What can hang from each mark:
ravit: bufose mizur supog suzetal
fivaz: suzetal
bufose: fivaz petap setor
lagimo: ravit
supog: seguf
nosutat: lagimo
tuta: petap zuvubep
setor: bufose suzetal
suzetal: fivaz ravit setor
pime: fivaz petap ravit setor
petap: bufose pime suzetal tuta
zuvubep: tuta

(in the rows, 128 means zero)
Known rows, with every way that one mark hangs from another:
petap[bufose pime suzetal[fivaz ravit setor]]: [150 196  76  82 139 169 133 178 161 128 134  88 159 140 118 109 116 120
 118  79  74 106 136 110 130 211 103  10 124 183 158 106 124 115 115 118
 137 157 166 147  91  94  96 138 144 142  73 101 196 156 133 115 112  56
 137 117 102 117 118 107 110 101]
petap[suzetal[fivaz ravit setor[bufose]]]: [140 196  97  96 154 147 129 177 136 132 152  72 134 139 111 104 122 117
 115  66  93 107 125 101 130 149 127  43 128 169 148 110 132 131 111 102
 161 141 151 139  78 108 109 136 132 123  54 105 148 158 105 110 112  59
 129 135 117 109 139 117 112 106]
zuvubep[tuta[petap[bufose[fivaz] pime]]]: [160 173 135 104 114 145 135 134 179 112  89 123 161 127 160  97 127 138
 121  95 108 128 112 104 148 172  93 118 130 145 138 150 113  81 122 171
  94 139 144 156 133 126 112 135 164 137 160 136 180 138 181 135 136 113
 130  76  79 113  89 142 130 124]
pime[ravit]: [130 142 122 112 120 129 136 140 135 131 135 124 123 137 125 131 144 128
 127 126 121 121 131 139 118 123 140 129 112 112 150 120 121 141 124 134
 127 126 154 130 128 117 110 132 150 129 128 115 122 123 140 122 137 104
 128 140 133 131 139 140 120 124]
fivaz[suzetal[ravit[bufose mizur supog[seguf]] setor]]: [184 188 141 118 116 185 168 161 130 108 119 117 130 140 148 107 118 136
 122  68 140 115 133 112  77 184 123  37  92 148 102 109 128 178  97  84
 141 138 142 118  58 100  73  99  99 114  76  78 164  69  78 123 137  70
 151 140 122 160 195 126  73 139]
lagimo[ravit[bufose[petap setor] mizur suzetal]]: [195 172 159 139 145 136 139 142 130 123 109 137 148 125 157  97 143 163
 114 127 125 139 138 149  86 138 114  77 147 128 118 131 134 117  91 128
 153 133 153  82  65 127  61  98 146 127 120 115 200 120  92 140 115 109
 119 120 116 127 178 184  80 147]
zuvubep[tuta[petap[suzetal]]]: [151 155 123 131  99 117 112 129 159 140 149 104 164 132 155 101 124 124
 131 112 122 124 103 105 130 147  98 126 121 135 128 153 113 119 105 129
  88 152 138 149 130 112 134 133 149 129 139 169 120 119 136 120 154 151
 132 102 116 127 103 140 109 144]
lagimo[ravit[bufose[petap] mizur suzetal[fivaz setor]]]: [190 194 132 134 155 171 144 165 113 127 117 115 172 143 135  93 136 156
 126 113 111 140 136 125  99 163 110  41 149 154 126 105 154 129  87 117
 163 138 152  90  53 123  70 108 126 113  92  97 217 130  91 128 123  94
 138 124  99 127 158 158  93 126]
suzetal[fivaz]: [128 136 121 118 149 144 131 132 133 133 137 114 138 132 122 126 128 126
 138 130 109 129 120 114 135 129 122 101 138 142 131 113 144 126 131 146
 129 119 115 128 114 132 142 130 123 129 125 119 157 147 119 129 126 117
 135 135 118 117 124 125 140 121]
setor[bufose[fivaz petap] suzetal[ravit]]: [153 185 164 108 162 131 127 170 133 128 114  99 100  93 147 105 131 142
 100  93 129 133 114  83 142 122 173 103 158 139 126 127 145  83 130 126
 159 119 152 121  86 125  89 132 153 118  89 121 172 149 130 141 125  85
 118 119 113 103 140 159 110 121]
nosutat[lagimo[ravit[bufose[fivaz petap[suzetal]] mizur]]]: [171 234 141 150 152 135 148 178 112 126  91 145 155 103 158  97 135 144
  95 133  70 138 115 155 112 163 128  72 124 146 111 152 160 104 119 132
 135 136 196  87  83 113  80 107 166 110 143 111 190 114  99 125 112 108
 144  88  94 141 143 183  97 122]
ravit[bufose mizur suzetal[fivaz]]: [173 150 140 129 148 153 147 137 125 114 127 160 155 146 135 117 115 136
 146 101 114 137 120 118 124 163 107  67 153 137 103 140 158 136 127 124
 151 145 129  84  83 138 109 105 135 132 110 107 211 130  91 129 131 124
 179 111  91 140 152 151 100 127]
ravit[supog suzetal[fivaz setor[bufose[petap]]]]: [168 161 151 149 160 160 130 185 132 129 124 116 140 134 125  70 119 148
 127  94 140 137 108  80 130 171 130  44 164 139 107 101 158 123 108 149
 184 126 132 130  84 130 100 127 126 118  93 102 185 151  93 139 137  75
 119 127  96 116 166 135 105 106]
lagimo[ravit]: [130 149 112 126 130 129 132 123 124 136 125 111 139 134 133 129 142 128
 116 136 122 128 147 138 118 105 132 132 110 127 146 124 132 132 113 121
 124 129 156 126 122 110 116 110 130 122 124 124 127 115 126 115 118 104
 117 143 147 120 130 126 133 125]
nosutat[lagimo[ravit[suzetal[setor]]]]: [151 171 106 132 132 137 130 143 112 139 114 117 158 139 120 112 117 137
 115 137 108 141 147 125 105 167 143  75 126 156 125  94 152 152  85 120
 147 141 150 119 113 110 100 100 147 119 116 108  83  99 135  99 115 109
 134 131 126 113 140 131 105 118]
pime[fivaz]: [140 145 118 129 139 139 137 135 129 125 131 123 136 129 134 127 139 129
 134 123 123 115 123 133 121 128 127 114 135 115 137 119 123 115 148 157
 119 115 140 125 121 125 107 132 145 127 141 111 131 122 118 117 117 114
 137 125 124 134 122 110 147 117]
pime[petap[bufose[fivaz[suzetal[ravit]] setor]]]: [168 170 185  64 144 136 161 133 161 118 105 102 136 130 145 117 150 153
 100 105 126 118 153 128 103 158 124  63 123 131 150  88 107  49 119 144
 115 134 155 137  75 124  89 142 148 149 106 101 157 142 163 136 118  69
 123 117  93  89 150 170 117 148]
nosutat[lagimo[ravit[mizur supog suzetal[setor]]]]: [170 174 121 163 126 152 161 164 118 129 108 150 139 140 153  99 110 146
 127 117 108 134 143 128  95 198 119  60 105 137 101 101 180 176  91 134
 166 142 161 107 101 105  95  90 136 117 102  96 122  71  98  96 137  99
 126 135 120 141 170 144  79 110]
tuta[petap[bufose pime[fivaz ravit]]]: [160 181 103 108 115 150 146 152 179 112 121 132 166 133 148 121 156 126
 122 109  89 108 120 134 141 170 111 100 124 129 160 120  82 118 135 158
  92 137 193 155 133 117  78 143 191 135 166  85 160 102 180 130 134  84
 127 116  88 144 112 129 120  95]
nosutat[lagimo[ravit[supog[seguf]]]]: [140 179 104 141 124 152 150 133 116 134 108 125 133 119 143 107 119 121
 112 145 111 133 124 117 108 152 160  93  82 145 107 107 149 172 104 141
 115 125 142 130 130 100 120  80 126 104 157 103 104  64 103 100 127 103
 118 150 131 143 161 115 123 116]
setor[bufose]: [128 145 130 128 146 115 130 147 128 120 118 129 119 131 128 118 126 129
 118  98 125 123 119 118 144 115 147 129 136 136 129 142 127 136 133 111
 147 131 141 129 123 142 130 124 139 121 116 119 132 137 135 134 118 104
 136 125 117 124 136 132 119 120]
nosutat[lagimo]: [125 150 124 142 138 123 124 132 123 127 116 136 134 120 129 127 119 125
 122 144  99 140 112 128 130 151 140 114 120 149 116 116 144 142 121 135
 126 128 132 121 142 130 138 121 145 126 149 120  90 112 136 127 121 150
 133 127 115 129 131 141 122 113]
pime[petap[tuta]]: [147 153 143 125 131 123 132 152 150 134 117 128 134 137 148 130 136 136
 131 103 129 118 105 113 111 136 121  99 113 110 160 110 106  94 136 138
 106 157 136 127 134 143 134 142 121 121 148 126 119 144 172 122 137 145
 121 126 105 131 139 151 144 114]
tuta[zuvubep]: [130 120 112 134 120 115 118 115 152 112 122 137 154 135 153 135 131 133
 137 121 127 138 126 116 124 111 140 129 144 123 121 144 129 139 125 128
 126 135 113 144 132 127 116 131 137 115 134 134 133 125 109 133 134 148
 105 145 117 122 120 138 114 119]
setor[bufose[petap[pime[fivaz] tuta]] suzetal[ravit[supog]]]: [179 213 132 133 161 160 128 221 192 127 120 116 114 101 188 106 125 143
 121  55 123 106  79  59 123 153 161  52 136 113 137 129 127 109 156 154
 149 140 172 130 107 118  82 128 163 120 119  91 182 134 137 137 122  74
 119 132 107 138 171 136 122  71]
bufose[fivaz[suzetal[ravit]] petap[tuta[zuvubep]] setor]: [173 174 173  90 134 136 122 155 205 121 111  82 151 115 185 127 151 151
 113 112 125 133 122 102  68  95 122  75 162 111 142 112 118  74 108 155
 118 122 112 151  73 126  76 136 130 117 124 127 167 157 107 145 128 114
  79 141 106  82 152 188 115 129]
tuta[petap[bufose]]: [143 128 131 119 115 122 131 117 150 124 117 136 162 135 137 114 137 117
 120 130 112 127 133 113 155 153 103 127 127 149 130 127 100 119 113 120
 106 144 153 152 138 126 123 130 140 131 141 133 138 113 156 135 135 134
 108 117 101 125 108 133 130 127]
zuvubep[tuta[petap]]: [148 136 130 129 108 124 116 116 154 130 131 103 151 137 152 110 131 132
 136 116 135 134 106  97 131 130 102 150 122 132 132 134 113 123 105 137
  94 137 117 146 137 125 131 133 138 125 150 152 108 118 146 134 149 161
 115 117 121 118 109 144 121 139]
lagimo[ravit[suzetal]]: [153 140 124 121 118 132 128 120 125 138 131 125 150 141 131 122 128 132
 120 133 134 135 154 126 118 123 137 113 129 119 131 126 142 123 103 116
 130 144 153 113 113 112 107  98 136 128 121 131 137 111 120 106 128 108
 137 137 136 115 139 121 112 134]
tuta[petap[pime[setor] suzetal[fivaz ravit[bufose]]]]: [161 212  89  98 135 144 122 163 172 124 153 107 179 122 150 118 149 119
 129  83  52 113 116 111 133 162 103  32 125 174 135 119  98 123 116 119
 126 158 155 130  80 114  68 131 135 143 129  88 181 141 136 155 126  84
 146 118 107 132 146 127 110 112]
ravit[bufose[fivaz petap] mizur supog[seguf]]: [178 183 167 149 136 173 164 165 116 104  82 158 121 101 158  84 133 147
 118 103 136 134 107 123 109 166 121  78 127 123  87 143 145 118 130 158
 138 108 135 100  77 125  72 107 112 105 147 102 236 108  68 135 138  98
 130  98  94 167 168 149 113 134]
nosutat[lagimo[ravit[bufose[petap setor] mizur supog]]]: [180 196 150 173 160 135 150 161 136 119  90 144 138 113 173  86 140 161
 112 136 100 138 116 149  88 156 124  75 102 140  97 117 154 151  98 158
 161 126 157  92  93 119  79  93 150 120 147  87 167  96  86 151 106 108
  87 130 115 142 197 192  96 118]
fivaz[suzetal[ravit[mizur] setor[bufose[petap]]]]: [166 198 158 119 141 155 148 190 131 121 125  84 123 125 149 114 135 152
 108  87 120 121 123 118  97 154 131  77 138 153 135 102 130 129  98  67
 155 132 157 114  59 127  85 141 121 117  54  96 152 109 108 146 143  89
 120 132 106 119 163 176  51 121]
bufose[fivaz petap[pime[ravit[mizur]]] setor[suzetal]]: [168 203 163 116 139 154 156 197 166 123 109 130 100  83 176 113 135 176
 121 120 100 121 120 142 102 161 141  71 163 120 123 121 154 105 141 186
 145 103 155 117  75 137  69 146 180 130 120 103 216 142 151 135 142  77
 122 103  96 127 155 203  67 131]
tuta[petap[bufose suzetal] zuvubep]: [149 136 108 127  99  99 117 122 176 119 126 146 197 143 165 112 133 115
 121 113 101 127 131 107 150 151 108 105 149 147 119 162  95 128 114 108
  99 168 159 176 139 113 111 135 159 122 138 158 155 108 128 124 147 147
  98 119  85 124  94 139 101 125]

Rows:
[171 193 124  93 132 153 165 164 196 127 126 137 144 123 173 116 129 145
 135 107  67 108 122 114 134 189 106  52 148 162 132 114 127 150 130 164
 124 136 160 152  94 133 105 137 186 144 113 102 206 120 176 128 147  84
 124 119  70 126 139 182  76 121]
tuta[petap[bufose[setor[suzetal[fivaz]]] pime[ravit[mizur]]]]
[163 167 137  88 123 135 140 161 214 108  87 155 184 139 182 138 117 142
 120  89 107 121 123 100 113 146 120  71 157 122 137 160 120  95 153 145
 107 155 156 162 124 132 112 129 162 124 146 123 194 140 169 128 127 100
 148  95  64 111 113 148 119 106]
petap[bufose[fivaz[suzetal]] pime tuta[zuvubep]]
[147 168  90 127 106 120 108 172 199 122 125 144 172 129 179 141 112 126
 133  88  91 116 104 107 113 145 123  70 148 121 135 171 113 128 142 128
 110 168 142 155 139 121 120 131 155 117 142 144 166 140 134 117 136 140
 129 121  97 139 119 136 101 100]
petap[pime suzetal tuta[zuvubep]]
[150 126 110 109 124 107 125 133 185 117 104 150 170 156 164 131 130 120
 134  96 119 122 117  94 121 131 116 105 138 124 150 155 113 130 132 134
 117 159 139 156 151 130 125 127 151 120 132 147 159 142 139 119 115 145
 106 130  93 119 118 142 148 105]
petap[bufose tuta[zuvubep]]
[163 168 145 115 103 180 170 148 139 117 135 120 116 124 163 126 116 130
 125  99 136 118 133 112  88 164 126  77  97 126 102 111 143 160 113  96
 115 129 136 119  80 103 104  99  97 120  97 106 155  57  73 116 163  94
 142 147 128 154 176 134  65 135]
fivaz[suzetal[ravit[mizur supog[seguf]]]]
[177 208 161 115 155 137 194 186 153 108 131 130 126 145 185 115 161 157
 138  50 120  87 106 125  90 156 135  51 101 104 136  91 128 124 153 134
 151 140 176  95  65 127  70 139 141 137  93  59 148  87 124 147 143  55
 152 128 105 145 192 152  91 110]
pime[fivaz[suzetal[ravit[mizur supog]]] petap setor[bufose]]
[166 158 167 115 140 150 168 166 157 121 118 135  77 100 179 106 120 153
 130  86 129 114 143 110 103 157 122  73 127 114  99 120 175 123 132 175
 171 106 132 122  69 110  85 116 134 135  77 111 187 128  95 116 131  74
 103 137 128 123 173 161 105 133]
bufose[fivaz setor[suzetal[ravit[mizur supog]]]]
[139 151 120  98 152 150 130 133 143 142 155  96 126 120 133 133 116 122
 136 111 115 128 126  79 133 133 151  78 139 147 130 104 153 129 124 124
 142 131 122 128  96 114 128 123 132 134  83 119 148 138 123 120 127 111
 136 148 127 110 135 130 125 122]
setor[suzetal[fivaz ravit]]
[183 188 119 135 132 116  94 182 211 112 110 138 180 118 186 113 129 149
 120  94  98 123  91 116  94 139 120  41 166 133 127 170  91 106 126 147
 127 167 134 141 107 133  77 132 165 117 157 130 207 166 120 155 111 134
 107 109  87 132 158 178 100 112]
ravit[bufose[petap[pime suzetal tuta[zuvubep]] setor]]
[143 165 146 114 143 128 136 165 135 124 127 107 140 146 123 120 120 141
 113  90 131 116 131 118 117 136 146  90 139 149 125 118 124 147 121  88
 152 136 147 149  99 135 126 131 136 118  86 108 110 124 148 130 124  80
 152 118 113 114 146 135  94 133]
fivaz[suzetal[setor[bufose]]]
[177 156 163 128 135 144 154 146 117 104  97 178 136 131 144 113 119 143
 128  95 125 136 133 131 122 159 109  92 153 118  97 162 154 108 131 137
 154 135 146  85  82 134  85 107 137 130 114 111 210 132 103 123 128 113
 174  90  91 141 146 155 101 138]
ravit[bufose[fivaz] mizur suzetal]
[178 202  95  77 134 147 134 182 206 129 127 104 146 129 165 119 133 120
 118  68  81  78 116 122 100 181  96  24 124 134 171 128  88  92 143 166
 112 152 181 143 105 100  84 132 175 147 120 111 184 154 147 103  88  68
 128 111 108 126 138 121 141 101]
petap[bufose[setor] pime[fivaz] suzetal[ravit] tuta]
[184 210 130 132 137 130 169 179 130 115 136 159 156 149 158 118 156 144
 136  79 100  98 107 167 103 175 124  60 104  97 147 138 104 108 152 137
 114 158 208  90  90 116  65 141 187 125 131  84 177 105 134 118 134  94
 169 105  89 175 157 163 100 118]
pime[fivaz petap[suzetal] ravit[bufose mizur]]
[145 181 100 117 129 157 142 165 156 118 135 124 138 125 140 137 147 138
 132 107 100 108 114 149 114 144 140  99 124 107 156 117 112 122 151 167
 114 124 170 127 122 117  83 141 176 131 154  79 150 118 153 122 127  81
 149 126 117 146 132 121 120  96]
petap[pime[fivaz ravit]]
[167 181 128  83 129 124 148 153 188 127 101 132 158 125 181 100 130 147
 135  85 103 108 105  80 143 180 127  91 148 151 135 141 123 106 136 180
 119 136 147 151 120 131 103 139 185 146 142 141 176 139 213 135 133 101
 158  57  85 110 101 145 134 140]
zuvubep[tuta[petap[bufose[fivaz] pime[setor[suzetal]]]]]
[159 181 127 136 148 112 105 194 197 120 108 138 150 108 192 126 114 152
 125  84 114 129  81  66 131 119 175  82 183 131 127 167 117 128 148 123
 140 159 136 149 134 151 114 135 174 104 131 135 176 147 159 150 136 136
 116 122  79 121 137 174  90  92]
setor[bufose[petap[pime tuta[zuvubep]]] suzetal]
[156 141 159 145 145 140 142 146 132 108 100 169 127 127 137  97 130 138
 121  89 140 129 128 118 129 134 124 105 115 110  97 150 142 109 142 169
 159 123 143 121 110 118  93 106 133 125 142 100 189 148 106 139 111  84
 138 109 116 139 159 123 155 123]
ravit[bufose[fivaz] supog]
[185 196 144 113 166 162 133 181 159 136 129 114 136 117 170 121 128 139
 133  87 104 125  91  71 109 149 124  47 143 143 137 124 145 122 125 120
 146 146 145  95  73 129 101 119 131 117  92 118 219 148 110 140 126 135
 134 132  95 134 164 177 118 106]
setor[suzetal[fivaz ravit[bufose[petap[tuta]] mizur]]]
[190 177 155 141 153 124 127 161 185 113  82 135 160 125 194  88 158 161
 114  97 125 133 126 109  78  91 122  78 132  96 128 147 126 100 113 195
 152 126 139 144  90 119  55 102 138 101 158 113 213 163  91 144  95  85
  59 137 112 111 181 172 157 116]
lagimo[ravit[bufose[fivaz petap[tuta[zuvubep]] setor] supog]]
[144 172  84 126  97 103 116 157 191 117 136 139 191 118 185 131 143 130
 136 106  76 117 118 123 130 144 116  80 151 146 119 148  97 142 127 129
 108 160 141 162 121 130  84 148 152 128 153 128 145 117 144 146 158 129
 115 114 101 136 115 138  85 117]
tuta[petap[pime[setor] suzetal] zuvubep]
[183 172 166 126 142 159 173 161 138 107  93 170  98 105 169  92 110 153
 126  85 136 114 126 109 101 165 139  55 137 129  68 146 154 146 141 179
 160 104 120 122  72 124  86  94 139 116 119 110 219 115  94 111 119  79
 149 100 100 157 187 151 109 156]
ravit[bufose[fivaz setor[suzetal]] mizur supog[seguf]]
[178 216 142  76 117 169 181 214 192 121  93 139 148 151 162 125 125 147
 117  70  87  93 131 136  89 200  94  45 121 126 161 125 134 125 144 144
 126 146 199 143  89 119  89 138 166 127  96  89 196 131 188 104 133  49
 165  88  71 132 137 165  95 112]
petap[bufose[fivaz[suzetal[setor]]] pime[ravit[mizur]] tuta]
[158 147 139 139 127 147 157 157 143 126 136 143  95 118 174 124 110 138
 139  88 131 119 129  95 117 163 132  90 111 119 102 127 167 158 132 118
 160 136 147 112  99 104 107 112 131 133  74 114 160  94  95 120 148 108
 117 149 134 146 163 141  89 118]
setor[suzetal[ravit[mizur supog]]]
[157 151 131 111 147 126 120 133 133 125 134 128 127 125 138 131 124 127
 124  92 129 131 128  90 130 133 159  94 125 141 117 137 124 139 120  94
 149 148 145 111 102 110  98 109 150 131  92 115 146 124 128 138 109 113
 145 136 132 128 157 136 121 131]
setor[suzetal[ravit[bufose]]]
[164 183 124 170 146 133 159 150 120 117  98 172 142 135 163 108 126 140
 120 111  92 130 124 137 113 157 127  95  80 137 100 138 162 176 116 129
 155 143 170  92 114 111 100  80 145 118 139  87 146  78  97 128 112 108
 131 134 116 161 178 156 108 104]
nosutat[lagimo[ravit[bufose mizur supog]]]
[178 168 127  86 145 177 178 149 158 126 120 120 107 123 165  99 110 130
 132  87 113 103 125  79 109 197 128  20 122 160 107  99 158 163 120 157
 147 115 126 135  68 105 111 100 133 135  72 110 217 105  87 103 126  70
 118 139 106 129 171 140 107 134]
petap[bufose[setor[suzetal[fivaz ravit[mizur supog[seguf]]]]]]
[157 156 133 128 147 166 161 159 148 133 148 128 107 122 165 120 108 134
 147  91 115 121 123  81 122 167 126  65 121 130 104 110 182 154 134 140
 158 129 131 113  84 110 120 112 125 132  67 108 190 109  84 122 147  96
 126 151 123 138 160 143 105 110]
setor[suzetal[fivaz ravit[mizur supog]]]
[196 178 130 118 141 179 167 135 134 119 116 144 144 137 155  87 122 144
 132  99 122 123 138 119  87 157 115  29 126 137  96 121 156 164 101 161
 152 125 127 106  55 112  83  66 120 118 119  94 224  99  55 103 119  68
 145 137 109 142 200 135  98 142]
lagimo[ravit[bufose[setor] mizur supog[seguf] suzetal[fivaz]]]
[161 134 151 104 129 105 136 120 190 113 102 143 160 118 177 107 134 142
 123 115 117 131 141  88 141 130 129  99 179 142 104 141 119 110 126 171
 129 128 129 192 110 133  96 136 173 123 132 149 175 138 152 130 127 119
  83 111  82  97 112 165 122 145]
tuta[petap[bufose[fivaz setor[suzetal]]] zuvubep]
[162 191 119 100 114 108 140 170 189  97 109 157 165 128 177 117 156 147
 130  77  86 126 124 111 138 125 145  89 170 121 131 146 114 125 122 158
 142 140 157 148 100 141  40 136 183 122 148  94 166 138 162 142 158  70
 129 109  78 111 135 162  80 105]
tuta[petap[pime[ravit[suzetal] setor[bufose[fivaz]]]] zuvubep]
[189 196 171 111 129 171 183 148 142 111  94 140 137 123 169  98 134 155
 104 100 126 115 151 145  71 137 124  59 107 122  91 132 146 141 119 152
 136 109 151 121  48 108  76  79 121 114 125  91 209  88  84 113 119  44
 148 115 110 139 194 150 100 161]
lagimo[ravit[bufose[fivaz[suzetal] setor] mizur supog[seguf]]]
[153 190 182 100 150 144 134 164 140 122 120  86 124 108 140 111 143 146
  93 103 131 135 123 108 118 112 151 106 147 131 130 122 132  78 118 108
 137 117 151 121  72 126  89 133 137 123 102 106 162 136 116 154 128  74
 132 119 104  97 145 165  96 127]
setor[bufose[fivaz[suzetal[ravit]] petap]]
[184 208 124 152 141 190 153 196 119 123 123 126 149 124 142  69 116 138
 131  89 112 116 100 113  97 200 107   4 132 162  95 120 144 151 113 133
 145 130 140 115  60 109  85 116 114 104 106 100 239 112  56 121 139  89
 140 106  94 168 171 130  93 128]
ravit[bufose[petap[suzetal[fivaz setor]]] mizur supog[seguf]]
[181 172 147 142 122 133 131 165 192 118 126 160 137 118 171 104 132 151
 126  94 116 122 120 105 126 155 140  67 121 127  96 133 101 157 119 160
 143 144 157 156 110 119  73 115 181 137 148  85 163 115 164 150 134  77
 113 132 108 146 189 160  92 125]
tuta[petap[pime[ravit[bufose[setor[suzetal]] supog]]]]
[148 181 126 100 169 145 154 161 139 126 139 114 105 123 152 128 113 131
 130  72  98 117 116  83 141 140 146  78 142 157 126 127 168 150 137 105
 165 132 142 109  79 128 125 122 143 126  56 109 180 131 110 123 130  88
 143 141 104 123 145 159  89 107]
setor[bufose suzetal[fivaz ravit[mizur]]]
[182 131 157 162 126 143 151 150 129 107 116 195 134 142 155 104 111 141
 140  86 145 132 124 116 119 175 109  84 123 106  80 158 155 149 125 127
 164 153 151  90 101 124  93  95 133 133 115 107 195 106  84 135 139 117
 157 116 106 165 179 142  89 126]
ravit[bufose mizur supog suzetal]
[187 206 153 113 151 155 156 202 171 122 124  96 136 153 165 110 143 145
 122  36 141  90 107  86  85 155 137  31  96 106 161  81 107 107 136 131
 139 152 175 140  86 114  89 138 130 117  93  68 115 122 151 122 124  53
 129 144 105 129 186 132 127  91]
pime[fivaz[suzetal[ravit[supog] setor[bufose]]] petap[tuta]]
[156 185 138 109 175 103 160 172 131 126 127 136 128 132 159 119 151 153
 141  73 122  90  96 106 130 135 184  71 147 123 141 109 116 114 171 155
 152 132 159 116 103 148 100 151 179 128 118  97 124 130 188 134 118  89
 168 104  99 129 151 139 137 123]
pime[fivaz petap setor[bufose suzetal]]
[183 210  99 133 125 146 136 181 183 110 143 136 169 122 174 103 156 125
 131  61  81  96 110 117 121 171 105  35 102 133 123 128  88 125 136 146
 133 155 183 129  90  92  36 125 153 142 145  70 173 104 121 148 124  63
 135 114 121 161 165 103 125 103]
tuta[petap[pime[fivaz setor] suzetal[ravit[bufose supog]]]]
